What can hang from each mark:
nelek: mepib vanane
nivek: puzodum vanane
dubu: mepib vanane
puzodum: mepib nivek vanane
vanane: dubu mepib nelek nivek puzodum
mepib: dubu nelek

Every row comes from one small tree of marks. Brackets hold a mark, then the marks that hang from it, in alphabetical order. Every link used is in the known rows. Which tree was each row made from?
Known rows:
{nelek mepib vanane}: [  2  -5  -4   4   9  -3 -11  -5 -14   5   0 -12   1   1 -14   0   4   4
 -22  -4   5   1   0  -9]
{nelek {vanane {mepib dubu} {puzodum nivek}}}: [ -8   1 -12 -32  17   5 -26 -31 -17 -17  38 -34  -2  -8  21 -33  14 -20
 -35  -3  -2  21  15  -8]
{nelek {vanane {puzodum nivek}}}: [ -8   6 -11 -18  11 -10 -20 -13  -7 -12  34 -25  -4  -6  15 -12  24 -14
 -25   6 -17 -12  19  -4]
{nivek {vanane {puzodum mepib}}}: [-17  21  -9   3  12   0  16 -11  -5  -4   3  -4  -3  -1   3  32  15   6
   9   0 -15 -28 -17   1]
{dubu {mepib {nelek vanane}}}: [-19  -9  -6  25  20 -20 -13 -16 -14   9  34  -2   4  -6  -4  18  -2   6
   4 -13  -5  12  -2  -4]
{mepib dubu nelek}: [  5  -2  -5  24  15   3   5 -28   6 -16  26   1   0  -7 -14  -3  -9  -1
  12 -19   7  27  -1   8]
{mepib {nelek vanane}}: [-13  -8  -9   8  13 -20 -14 -14   3  -3  32   1   3  -4 -11 -13   1   3
   0 -13   8   1   2   3]
{mepib dubu {nelek {vanane puzodum}}}: [ -7   0 -12  -1  25  -2 -13 -33   2 -28  57  -6   0 -13 -13 -16  16   0
  -3 -18  -8   8  -7   1]
{nivek {puzodum mepib}}: [  7  10  -7  -3  20  -2   4  -8   6   5  -3 -14  -7   2   0  19 -25  13
  12 -12   9   7  10   2]
{dubu mepib {vanane nelek nivek}}: [-10   5  -2   3  19   2  -2 -11  -4  17 -14   3 -16  -2  -6   3  15  23
  23  -3 -19   4  -2 -19]
{puzodum {mepib dubu} {vanane nivek}}: [ -2   9  -7  28  -5  24  -8 -34  15  -2  -2 -20  -7  -1 -25   0  22   4
  51  -5   2 -12 -28   3]
{puzodum mepib {vanane dubu}}: [ -5   3  -7   2  -4  -5  -9 -16   9  40 -30 -19 -11  10 -17   9 -17  -6
  32  -4  14 -54 -14   0]
{dubu {vanane puzodum}}: [  1   6  -5 -34  11   3  -4  -4  -6  -6   6  12   1  -6   9 -33  22  -2
  -3   2 -16  -9   7 -12]
{mepib {nelek {vanane nivek puzodum}}}: [-12   5 -13   1  21  -4 -21 -18   4  -2  70  -2   2 -10 -11 -29  46  14
   3 -10 -13 -27 -20  -1]
{vanane nelek}: [ -2   1  -1  -7   9  -3   2  -3   5  -7 -13  -9 -17   2  -3   8 -13  13
   5  -6  -2  -5  -3   0]
{dubu mepib}: [ -4  -1   3  17   6   0   0  -3 -18  15   0  -5   0  -2   4  32  -2   1
   1   1 -13   9  -4  -7]
{puzodum {mepib dubu} {nivek {vanane nelek}}}: [-14  19 -11  25  25  -4  19 -38   9 -18 -28 -35 -27   2  -5  46 -18  -1
  17  -8  -3  16  16   4]
{nivek {vanane puzodum}}: [-12  25  -7  -4  14   6   9  -3  -8  -6  11   8   1  -4   9  10  22  -2
 -11   4 -17 -26 -14   0]
{nelek mepib}: [ 17   0   1  10   5   9   5  -3 -16   9  -6  -8   1   0 -10   8  -2   2
 -17  -3   5   3  -3  -5]
{puzodum {mepib {dubu {vanane nelek}}} nivek}: [ -1   0  -9  -5  18  -8  10 -41  12 -18 -31 -27 -25   0  -3   5 -21  -2
  23 -10  -2  34  36  -8]
{puzodum {vanane dubu {mepib nelek}}}: [  3   0  -7 -14   6   1 -18 -20  -5  47   8 -11   0   4  -2 -38 -22 -13
   5 -16  34 -38 -18   5]
{puzodum nivek {vanane dubu mepib nelek}}: [  4   8  -8 -31   9   1 -19 -20  -3  36 -27 -44 -25  10   8 -25 -32 -20
  -7  -5  23 -39   5  -2]
{dubu {mepib nelek} {vanane nivek puzodum}}: [ -2   9  -7   6  23   4  -1 -21 -12  17  48  14   4 -13   0 -14  43  13
  14  -9 -27  -5  -9 -12]
{dubu vanane}: [  0  -1  -3 -16   4  -5   0  -4   1   2 -15  13   2   0   3 -25   5  -2
   8   0  -2  10  17  -9]
{nivek {puzodum mepib} {vanane dubu nelek}}: [-11  28 -12  -5  44 -13  14 -15  17  35 -42 -18 -30  10  -7  43 -48  20
  16 -19  17 -33   1   1]
{nivek puzodum {vanane dubu {mepib nelek}}}: [ -1  22 -14 -12  43  -8   4 -17  -2  52   9   0  -1   3  12 -10 -37   1
 -16 -26  39 -14   1   7]
{vanane dubu mepib nelek nivek}: [ -9   2  -4 -29  18   3 -11 -10   4  49 -10 -20 -20   8  -8 -20  -6  15
   1  -9  22 -36 -23 -10]
{nivek puzodum {vanane {mepib dubu nelek}}}: [  5  24 -14   6  41  13   9 -32  -4  -2  23  -1   2  -6  13 -10 -30   1
 -11 -27  30  37   2  11]
{mepib dubu}: [  2   0  -1   8   7  10   0 -19   4 -19   1  -3  -3  -4  -9   1  -3  -4
   6  -6   2  24   1   1]

Write each row's tree:
[-14  15 -14  31  24 -29  17 -34   8  40  -6 -22  -9   5  -4  32 -20 -12
  16 -12  16 -25  17   9] => {puzodum {mepib nelek} {nivek {vanane dubu}}}
[  5   6  -8   2  25  -8   1 -27 -20   6  38  -6   1 -13  21  -4  14 -15
  -8  -5 -27  14  29  -9] => {dubu {mepib nelek} {vanane {puzodum nivek}}}
[  7   9  -7 -20  -1  10 -13 -18  -8   3 -14 -37 -18   4  19 -24 -18 -14
  -9  -2  12 -13   6   2] => {puzodum nivek {vanane mepib nelek}}
[ 25  12  -7 -11  23  10   7 -15 -17  -9   8 -36 -22  -3   4  13  -3  -1
 -35  -3 -16 -11   9  -6] => {vanane {nelek mepib} {puzodum nivek}}
[  3   6  -7  20 -13   1  -5 -22   2   5 -14 -36  -7   4   2   9  -5 -18
  23   3   1 -18  12   5] => {puzodum mepib nivek vanane}
[-13  20 -14  24  27   4  22 -39   1 -20  29  -4  -4  -9  -8  28   4   4
  18 -19  -7  -1 -18   7] => {nivek {vanane {puzodum {mepib dubu nelek}}}}
[  0   5  -6 -49  16  10  -5  -5 -15  -5  14 -16 -16  -1  14 -18  -3  10
 -24  -7  -3 -15 -18  -7] => {vanane mepib nelek puzodum}
[ -3   5  -5   4  -2   1  -1 -15  10  -5 -30 -24 -23   7 -16  16 -20  10
  34  -8   1 -31 -19   3] => {puzodum mepib {vanane nelek}}
[-13  -1 -12  25  19   0 -15 -34  12  -9  48  -6   2  -9 -25 -20  24   9
  19 -18   5  15 -11   1] => {mepib dubu {nelek {vanane nivek}}}
[-16  -2  -8 -49  10   0 -26  -5 -19   0  34 -12   2  -4  17 -34  17  -1
 -30  -2   1 -12 -11 -10] => {nelek {vanane mepib puzodum}}
[ -4  14 -13  21  20   6  10 -40  -9  -3  22 -17   3  -6  17  -9 -10 -21
 -15 -14  19  36  16   8] => {puzodum {nivek {vanane {mepib dubu nelek}}}}
[-18  -3 -10 -56  19 -11 -33  -7 -14  34  20 -15  -4   1   9 -34   6  -4
 -30  -5  12 -36 -14 -12] => {nelek {vanane dubu mepib puzodum}}
[-10  29 -10   4  52  -7   7  -9  -5  42 -32  -7 -24   6   1  52 -44  15
  -3 -14   3 -20   0  -4] => {nivek puzodum {vanane {dubu mepib} nelek}}
[  1   5 -12  -7  16 -15   9 -33  -1  -1  29 -13  -2  -7   9 -13   9  -8
   9 -11 -13   1  28  -4] => {dubu {vanane {puzodum {mepib nelek} nivek}}}
[ 11  13 -14   8  23  -7  -8 -26  16  39  -2 -17 -10   5 -17   1 -41   2
  30 -27  28 -40  -4  12] => {nivek {puzodum {mepib nelek} {vanane dubu}}}
[  4   0  -9 -28  16   6  -3 -12 -16   3  52  -3   5  -8  15 -32   7   0
 -21 -14   6  -7 -16   0] => {vanane {mepib nelek} puzodum}
[  4  -4  -7   4  20   0   5 -30   7 -14  11  10   3  -8 -10 -30  -2  -4
  17 -18   5  37  16  -2] => {mepib {dubu vanane} nelek}
[  4  -1  -8  34  14  -7  12 -45   8 -12  23 -31  -7  -5  -5  18 -15 -10
  19 -19   7  35  23   9] => {puzodum {mepib dubu nelek} nivek}
[ 15  16 -11 -35  19  20 -16 -10  -3   5 -12 -22 -17   4  11 -28 -36   6
  -5 -14  22 -13  -7   3] => {nivek {puzodum {vanane mepib nelek}}}
[ 37  22 -10   6  33  36  -2 -27   0 -17 -21 -27 -23  -1 -18   3 -35   7
  -2 -20  12   9  -5   3] => {nivek {puzodum {vanane {nelek {mepib dubu}}}}}
[  1   5  -7 -42  23  22  -6 -23 -12 -22  16 -18 -17  -5   5 -18  -4   6
 -19 -12   0  10 -19  -8] => {vanane {mepib dubu} nelek puzodum}
[  6   8  -9 -37  23  16  -5 -33 -13 -21  18 -40 -20  -5  19 -16  -5 -10
 -28  -8  -3  18   6  -5] => {vanane {mepib dubu} nelek {puzodum nivek}}
[  5  12  -8  -7   9  -5 -11 -19   9  24 -31 -34 -29   8  -4  -6 -27 -17
   8  -2   8 -46  10   2] => {puzodum nivek {vanane dubu nelek}}
[  9   9 -10  -8  28   4   5 -28  11  -7 -16  -5  -7  -2  -5  -3 -22   7
  23 -18   8  40  27  -7] => {nivek {puzodum {mepib {dubu vanane}}}}
[  0   0  -5 -16  19   4   3 -23  11 -24 -27   1 -19  -2 -12 -18 -14   7
  15 -11  -2  29  14 -10] => {mepib {dubu {vanane nelek}}}
